Each row was made from one walk, in order. Every step used is in the known rows, and no mark comes twice. Write each row's walk.
Known rows
nuvavo, sonav: [  8  12  47  15 -14  19   0 -21 -18  28 -17   9 -10  16 -16 -17 -31  22
 -14  13   8  -8  26  -6  -3 -15 -28  -8  34  17  15   5 -25 -23 -22  -9
  13  -5  -1 -14  -5  22  -5  19 -30 -47 -19  -7  25 -31  22 -33  20]
sepi, biba, laved, kimin: [ -3 -44  41 -10  -7 -18 -20  20 -42  17 -11  23 -40  49  -1 -35 -32  16
   4   3 -21  50 -17  29  -1 -34 -15  23  -3 -17  62  17 -36 -39 -22  -1
  52  -6   6 -26 -24  49 -35 -31  -6   4  14  -4  -6  11  16  24 -37]
refibi, biba, nalur, gafak: [-31 -24   1   2 -26   2 -16 -15 -18  33 -10  21  12   3 -22 -36 -38  46
  16 -12  -4  43  36   2   0 -58 -40  16 -18   7  70  31 -36  17 -34   0
  25 -16  17 -28 -29  22 -46 -29 -29 -18  11 -16  10  15 -16  23  29]
kimin, laved, biba, sepi: [-10 -66  30   4  -1  16   0 -12 -12   2  57  -1   0  11 -41 -45 -18   2
  20  36  21  10 -10  21   5 -23  17  15  19 -10  -3  30  -6 -26 -26   7
  58 -20  16 -23 -18  -6 -44 -12 -54  -6  -3 -11 -36   9 -18  20 -53]
laved, biba: [ 12 -54  25 -15 -12   3 -13  -6 -15   3  14  17  -9  20   6 -33  -9  12
  -1  -2  12   7 -34   0   3 -15 -16  22   0   7  33   1   4  -4 -18  12
  26 -24  32 -18 -17  15 -43  19 -45 -13 -12  -2   4   2   5   3 -12]
biba, sepi, kimin: [ 19 -28  12 -13 -19 -17  -2   3  15   7  41  10 -32  26  -3  30 -24   2
 -29  -5   3  15  -3 -14 -18   1  -8  -6  10  15  24   0 -14 -31  -6 -29
  13 -19 -14 -12 -35  33   1 -51 -41 -36  43 -16 -37   0 -29  38  -4]
gafak, sepi, sonav: [ 34   9   3  -1 -43  22 -33   2 -17  30  -8  -7  -1  -2 -19  14 -24  13
  -8  26   2 -15  28  -4 -25  10 -19  -5  23  17  44  14 -56 -33  -8 -13
  10 -11  -4  18 -38  30 -21 -24 -38  -3  -2   1   1 -34 -24   3 -22]
laved, kimin, nuvavo: [ 32 -53  36 -26  -8  26  11  23 -24   3  32  25 -35  26  57 -28 -16  -1
  34 -35   3  28 -21   7   8  -6 -49   6  -8 -18   6 -10 -12  -7  -2 -40
  15 -11  -1 -22 -26  16 -12 -25  19   0  11  19  -9 -26 -20  35 -12]
refibi, biba: [ -9 -38  22   3 -25  -5 -27  -1  -9   9   5  11   5   9   0 -18 -33  30
  -3 -13  19  18  19  13  -6 -16 -24  20  -8  10  37   2 -22   0 -25  -4
   6 -16  28 -28   0  14 -24  27 -42 -45 -17 -15   5   9   7  14   7]
kimin, laved: [ -5 -22  35   9   9   2  -4   8  -7   3  13 -18   5  15 -23 -40 -33 -10
  12  15   5  13  15  18  19   6   3   4  43  12  -4  17 -16 -18 -10  -4
  30 -20  -7 -35  -6   5 -27 -22 -27  -7  -8   6  -8  -8 -22   8 -23]
refibi, biba, laved: [-28 -36  21  15 -30 -10 -16   7 -43   3  -1   4  -9  28 -26  -3 -47  35
   6  -7   9  32  34  34  11 -35   5  29 -20  -9  36  14 -34 -27 -32  12
  38  -4  26 -46 -12  15 -27  17 -55 -39  -4  -9   1   8  27   3   4]
nuvavo, biba: [  7 -33  15   7 -11  10   8  19  -3  20 -16  15  -6  13 -17 -38 -15  19
 -30 -14 -10   5   4  -1   9 -35 -17   7  18  12  27 -11 -10  -3  21 -10
   2   6   5 -40 -27   7  -2  -4 -13 -26 -10 -19   6  -4  -1  -5  13]
sepi, biba: [  1 -37  33 -25 -15  -7 -28   8 -17  24 -14  20 -23   9  -6 -48 -18  28
 -26   0  -9  30 -24  -2  -3 -14 -22  12  12  24  51   7 -20   1 -13  -3
  26  -5   0  -6 -10  21 -18   9 -17 -16   1 -11  10  22   2  10 -12]
gafak, sepi, biba, refibi: [ 13 -60  -8   2 -39 -12 -40   0 -51  58   2  -3 -25  -7  -5 -26  -5  29
 -48   1  -6  24   6  28  -6 -20 -25   3  31  12  56  17 -63  -4 -34   8
  20   2   2   3 -40  48 -34 -28 -31  -9  -2 -21 -22  18 -21  15 -26]
refibi, biba, nalur, gafak, sepi, kimin: [-15 -32 -22  -3 -35 -14 -25 -27 -15  47  -8  28  13  20   3  -3 -40  31
  -1   2   3  41  32   9 -20 -56 -58   6 -21   9  83  58 -31  23 -27 -16
   9  -7   2  -8 -55  54 -46 -62 -33 -20  35  -9 -19  21 -47  44  22]
nalur, gafak, nuvavo, sonav: [ 35  -9  37 -17   4  23 -22  -8 -36  39   6  46 -14  16   4 -34 -15  15
  24 -10   4   3  55   6 -12 -38 -55 -30  27  20  39  22  -6 -23 -38 -25
  26 -20 -18  10 -20   5 -32 -29  16 -41  -6  34  15 -47  -4  -2  48]
nuvavo, kimin, refibi, biba: [ 12 -79  24 -20 -13   5  -7 -18   1  25 -14  21 -26  19  23 -49 -19  11
  -5  19  14  23  -5  20  -8  11 -43  13  17 -23 -16  16  -7  23 -10 -33
  -2 -18  13   2  24  37 -41 -17 -22 -48   6 -19 -16  -6 -13  33 -21]
nalur, gafak, sepi, sonav: [ 20   8 -11 -12 -29  13 -40  -8  -9  36   7   9   8   9 -29  -7 -23   4
  15  32  -7  -2  48  -3 -31 -23 -33 -13  27  25  66   9 -51 -11 -36 -16
  16 -13 -16  11 -61  31 -31 -58 -17   7  12  20  -4 -33 -37  18  -1]
biba, sepi, gafak, nuvavo: [ 36 -23  15 -37  -5   8 -28  -7  -9  19  72  21 -32   2 -36 -14 -12  -5
   4 -34  -2  13  13   1  -1 -26  -5 -38  -2  18  29   2  -6 -54 -29 -45
  60 -12 -29   0 -13  -6  -8 -37  -6 -22  21  -3  -9  -4 -23  60   2]
laved, kimin, refibi, biba: [ 10 -80  24  -8  23 -14 -22 -15  -7   9   6  18 -10  21  49 -48 -13  23
   9   4  14  40 -16  44  -7  -3 -41  22   4 -23  18  24 -35  12 -27 -18
  18 -36  30 -34  -6  41 -41   1 -10 -11 -14 -21 -27 -14 -24  25 -38]
biba, nalur: [-10  -3  21   0 -24  15  -5   2 -12  27 -11 -18  -7  -1 -16 -13 -26  20
  -7 -22 -20  22  14 -14  22   0 -13  -5  -5   2  36   7 -41 -17  21   9
  32 -35   8 -19 -26  17 -29 -41 -18   0  23 -25  21   5 -16   9  20]
refibi, biba, laved, kimin, nalur: [-24 -33  17  14   1  11   7  -5 -40  25 -10  -2 -17  47   1 -21 -50  36
  27   7   2  44   8  55  16 -48 -20  32 -26 -18  64  27 -33 -25 -28 -11
  60 -28  30 -19 -14  39 -36 -13 -37 -15  19 -25 -15   1  -8  23  -7]
laved, kimin, sepi, sonav: [ 19  -5  16 -10   2  18 -10   4  -7  15   8  -1   0   6   0 -15 -23 -15
  16  41  -3  12 -13   4 -13  11 -30   9  12 -14  25 -14 -60 -43   9 -56
  17 -27   6   3 -50  34 -29 -35 -16  15  26  -3 -13 -50 -39  26 -40]
kimin, nalur, gafak, sepi: [  4   1 -25 -12  11  43 -11 -14 -10  49  12 -13  -3   5 -23 -30 -17  19
  11   5  -2 -11  19  13   7 -42 -26 -26  36  33  79  31 -16  13 -33 -31
  54 -30 -27  27 -43  32 -21 -82  -6  -1  24  -5  -8  -5 -69  26  20]
gafak, sepi: [ 23 -27  12 -17 -30  15 -29  15 -16  20  16 -16  -8   1 -19  13  -6  13
 -14 -17  12 -20  12   2  -9  12  -5 -17  23  14  38   6 -28 -17 -12  -2
  14   5  -6   3 -33  31  -3 -52 -17 -25  -5  18 -11  -9 -24  16 -10]
nuvavo, kimin, nalur: [ 11   0  20 -34 -10  51  20  -2  10  50 -18  -5 -42  19   7 -37 -35   6
   3  -5 -11 -10 -31   0   9   4 -31 -10  35  -4  25   4  18   4  15 -48
  27 -29 -11  43  24  36 -24 -63  -9 -26  38  -5  -3  -1 -30  29  17]
laved, kimin, nalur, gafak: [  8  -6  -4 -20  31  28  -2  -8  11  35   9   9 -12  31  21 -43 -19   5
  37   4 -18  26 -22  20  -5 -45 -56  -5  16   5  74  11 -23   4 -27 -37
  43 -50  -5   5 -30  47 -31 -75  21  19  28   4 -10 -11 -61  39  10]
refibi, biba, sepi: [-16 -55  19  -4 -38   4 -15   4 -13   9  37  20  -4  -2 -27   1 -26  31
 -10  -6  23  24  24   4  -6 -27  -1  13 -15  11  28  -3 -21 -21 -24 -15
  34 -12  25 -18  -7   0  -5   5 -52 -52  -4 -20 -19  13  -4  16   2]

Write each row's walk
[ 14 -37  16 -51 -27  17 -17  11 -36  74 -30  54 -42   3   4 -70  -8  19
   8 -22 -28  39   1 -13  -5 -44 -63  -5  -6  -8  63  47  -8   6   4 -30
  51 -15 -16  38  -9  26 -66 -79  32 -14  38   8   9   8 -17  58  34] : sepi, biba, nalur, gafak, nuvavo, kimin
[ 11 -63  13 -11 -26  -5 -35  17 -53  32  -1  12 -29  31 -14 -15 -16  25
 -14  14  -4  26  -1  29  -5 -26 -12  10   8 -18  66  31 -43 -38 -24   2
  54  19   0  -9 -40  60 -26 -60 -12  -8  17  -1 -29  12 -15  32 -45] : gafak, sepi, biba, laved, kimin
[ 34 -70  32  -5  23  -2 -17 -59 -26  41  45  49 -26  29  18 -54 -10  15
  11  22  24  35  19  44 -20 -51 -53  -7  11 -25  19  51 -26 -27 -60 -53
  48 -15   1  -6  -9  23 -39   0  -6 -31  -6 -33 -25 -25 -21  47 -29] : laved, kimin, refibi, biba, sepi, gafak, nuvavo, sonav
[  8 -53  22  12 -29  30  38  40 -68  18   4  24 -43  36  -9 -42 -34  21
  20 -13  -5  27  27  17  57 -51  -3  16 -17 -10  -6 -11  -8  -9   9 -15
  33  20 -19 -47 -36 -13   2  -5 -12 -31  15   0   0 -17  25   5  15] : kimin, nuvavo, biba, laved
[ 45  19  38 -21   5  11 -21 -42 -26  37  25  33 -17  22 -11 -56 -26   9
  14 -16   0   2  25   8  -8 -30 -51 -40  17  19  35  22   2 -35 -39 -47
  33   0 -27   0  -5   3 -17  12  -2 -35  -3   3  35 -30  13  21  26] : sepi, gafak, nuvavo, sonav
[ 29 -79  12  -4  38   5 -16  17 -52  31   4  41 -31  41  12 -58   3   9
  29  -5 -17  32  40  49  13 -52 -35   0  12 -24  30  31  -6 -10 -17 -17
  41 -13 -14 -31 -51  25 -58 -77  38   2  25  12 -30 -40 -21  37  -3] : nalur, gafak, nuvavo, biba, laved, kimin, refibi
[ 37  -2   4 -14  -9   3  -9 -11 -22  51   3  39 -14  14 -17 -69 -18  14
   0 -44 -24  23  14   3  22 -58 -45 -24  -7  10  53  25   2  -9  12 -42
  38   5 -21 -16 -26  -5 -30 -21   5  -3  19 -15  17   5 -14  52  26] : sepi, gafak, nuvavo, biba, nalur
[  -1  -19   -4   -1   13   21    1    2  -34   33   11  -14  -18   54
  -16   -4  -32    2   42   18  -14   13   17   41    7  -49  -19   -6
   17  -22   83   34  -33  -27  -42  -14   71  -21  -14   -2  -59   60
  -35 -117    4   20   48    2  -34   -9  -50   39  -11] : biba, laved, kimin, nalur, gafak, sepi
[-20 -22   3 -17 -20  -6 -19 -13 -25  51 -25  27 -17  -1 -25 -64 -16  39
  -1   9 -29  50  12 -10  -2 -55 -34  11  -8  12  81  35 -39  18 -19   1
  52 -18 -13  -8 -32  35 -38 -43   3  12  24 -19  13  28 -20  25  19] : sepi, biba, nalur, gafak
[ 36 -24  24 -36   3  16 -36  20 -28  21  26  36 -16   8   7 -19  -5   1
  32 -46  -7   6  38  11 -10 -21 -40 -25  12  24  37   7   3 -18 -24 -25
  21 -34 -20  -1 -23   6 -38 -53  24 -13  11  41   3 -24 -21  34  37] : nalur, gafak, nuvavo
[  0 -35  24  17  -5  12   1 -19  -9  15  36   6   0   9 -45 -42 -31  -4
  23  74  14  17   1   8  -2 -23  14  28  18  -7   1  31 -29 -40 -25  -2
  58 -33  16 -13 -26 -13 -57   5 -73   3   0 -29 -26 -19 -16   4 -57] : kimin, laved, biba, sepi, sonav
[ -5 -40  -6 -19 -20 -11 -34  11 -47  38   3  17 -12  28 -49 -27 -20  28
   9  27  -6  21  41  15 -16 -54 -13   2  21   5  83  33 -32  -9 -55   5
  54  13 -25 -10 -60  41 -32 -73 -10  -4  18  15 -19  19 -19  22  -9] : nalur, gafak, sepi, biba, laved
[ 21 -49   8 -10  16 -10  -1 -28 -23  24  19  45 -14  44  17 -58 -32  -6
  39   5   2  32   2  19   2 -39 -51   5   1   2  33  81  10  12  -8 -12
  34 -23 -12  -5 -44  25 -94 -61 -22  10  41  14 -35  -5 -38  60 -11] : sepi, kimin, laved, biba, nalur, gafak, nuvavo
[  -7  -14   -9  -10  -28   24  -19   -6  -17   41    1  -11   12   -2
  -35  -12  -17   18    6   -7  -16   12   41   -4    2  -35  -19  -16
    0    5   68   32  -40    5  -16   -3   35  -17  -15   -6  -60   39
  -40 -100    2    2   27   -1   -1    7  -47   26   21] : biba, nalur, gafak, sepi
[ 11 -28  25  -4  -4  28  -7 -41 -49  52   0  42   1  15  -8 -57 -13  26
  26   3  -3  14  20  -1  -2 -63 -52  -5 -15   0  49  50  -8  -2 -25   8
  55 -28  19   8 -31  13 -77 -20 -15 -15   9  -1  22 -17   7   0  38] : laved, biba, nalur, gafak, nuvavo, sonav
[ -3 -33  25  -3   8   6   5  22 -43  -7  23 -23 -16  31 -22   4 -24  -8
  28  17   1  17   1  38  23  -1  10  15   7 -32  20 -11 -49 -61  -4 -17
  45  -6   2 -29 -53  36 -15 -73 -17   0  39   6 -26 -17 -14  29 -33] : biba, laved, kimin, sepi
[-12 -25 -10  -8  -4  -4   2 -36   2  29  32  24 -18  27 -11  -9 -38  20
  -8  21  10  31  12  15 -16 -71 -38   6  -2  23  65  31  -9   5 -43 -43
  45 -27  -5  10 -31  31 -26 -36 -46 -43  36 -24 -34  14 -54  50  13] : refibi, biba, sepi, kimin, nalur, gafak
[ 25 -27   9  -5  -8  -7 -12  -5  -7  15  19  -7  -6  29  -2  -3 -31  -6
 -12  19  15   4   5  18 -16   3 -26 -13  44  11  25  50 -17  -7  -7 -20
   5  10 -27  -5 -50  49 -24 -72 -40 -17  19  15 -41  -8 -54  46 -40] : gafak, sepi, kimin, laved
[  1 -66  29  -5  13 -21 -17  -7 -45  22  -6  14 -44  48   8 -53 -23  30
   3  24 -14  60 -14  42   8 -25 -10  30   8 -25  33  32 -42 -24 -30   2
  56  -9   0 -37 -16  57 -46 -29  -5   7  18 -21 -18   5   0  16 -52] : sepi, biba, laved, kimin, refibi
[ 27  -2 -12  -8  -1  11   0 -20  -5  42   3  -8 -28  27  11   7 -31   8
 -29  -2   5  -8 -18  19   0  -5 -31 -23  25  30  60  32  -9  -1  -6 -37
  18 -18 -31  32 -43  66 -13 -75 -29 -18  41  -5 -32 -11 -64  47  -4] : gafak, sepi, kimin, nalur
[-11 -75   9  28   2  -7   7 -13 -29  12  29  -9  -4  20  -8 -69 -31  -4
   9  21   5  31  -3  42  15 -13 -11  29  34  -7   0  34 -32  -7 -46  23
  26 -20  33 -32 -22   8 -76   4 -59  12 -11 -21 -26   3 -12  10 -50] : kimin, laved, biba, refibi
[ 50 -35  11 -26  29   2  -6  -2 -11  26  36  31 -10  17  -2 -70  -4 -18
  11  -1   2  12 -25  25   6 -43 -54 -23  17 -12  36   5 -10 -25  13 -83
  28  13 -17  -5 -60   9 -17 -49  24  -1  20  11 -20 -19 -45  73 -25] : laved, kimin, sepi, gafak, nuvavo, biba
[ 47 -56  19 -32  -4  -2  -8 -36 -25  37  42  38 -29  37   8 -98 -25 -26
  38  -2  -7  29 -16  44   3 -23 -67  -2  35 -21   8  42  16 -13 -37 -41
  34  -3  -2   4  -1   4 -93 -31 -17   6  22   3 -17   5 -13  73 -29] : sepi, gafak, nuvavo, kimin, laved, biba, refibi
[ 26  13 -20 -10   8  39 -15 -25  -4  55  -1   5 -11  24   8 -29 -23   5
  33  31 -15  16  -1  19 -29 -43 -64  -2  26   4  96  30 -46 -10 -32 -47
  52 -42  -7  34 -55  57 -43 -86   3  37  33 -12 -11 -33 -71  31 -10] : laved, kimin, nalur, gafak, sepi, sonav
[  3 -40 -23 -14  10  -1  10 -42   3  22  46  29 -20  42  -3 -33 -17   6
  15  26   9  24 -27   9 -13 -59 -24   5   3  17  57  40  12   3 -38 -36
  60 -41   1  11 -49  29 -46 -53 -48  -7  46 -16 -40  13 -50  39  -3] : laved, biba, sepi, kimin, nalur, gafak
[  6 -37   8  -8  -1  10  16 -40   2  20  37  15 -24  33   1 -22 -18   8
 -11  16  15  14 -50   4   0 -41 -13  12  -1  12  44  25  13 -15 -13 -22
  52 -38   6  16 -33  26 -39 -26 -65 -18  43 -36 -36   8 -33  30 -16] : laved, biba, sepi, kimin, nalur
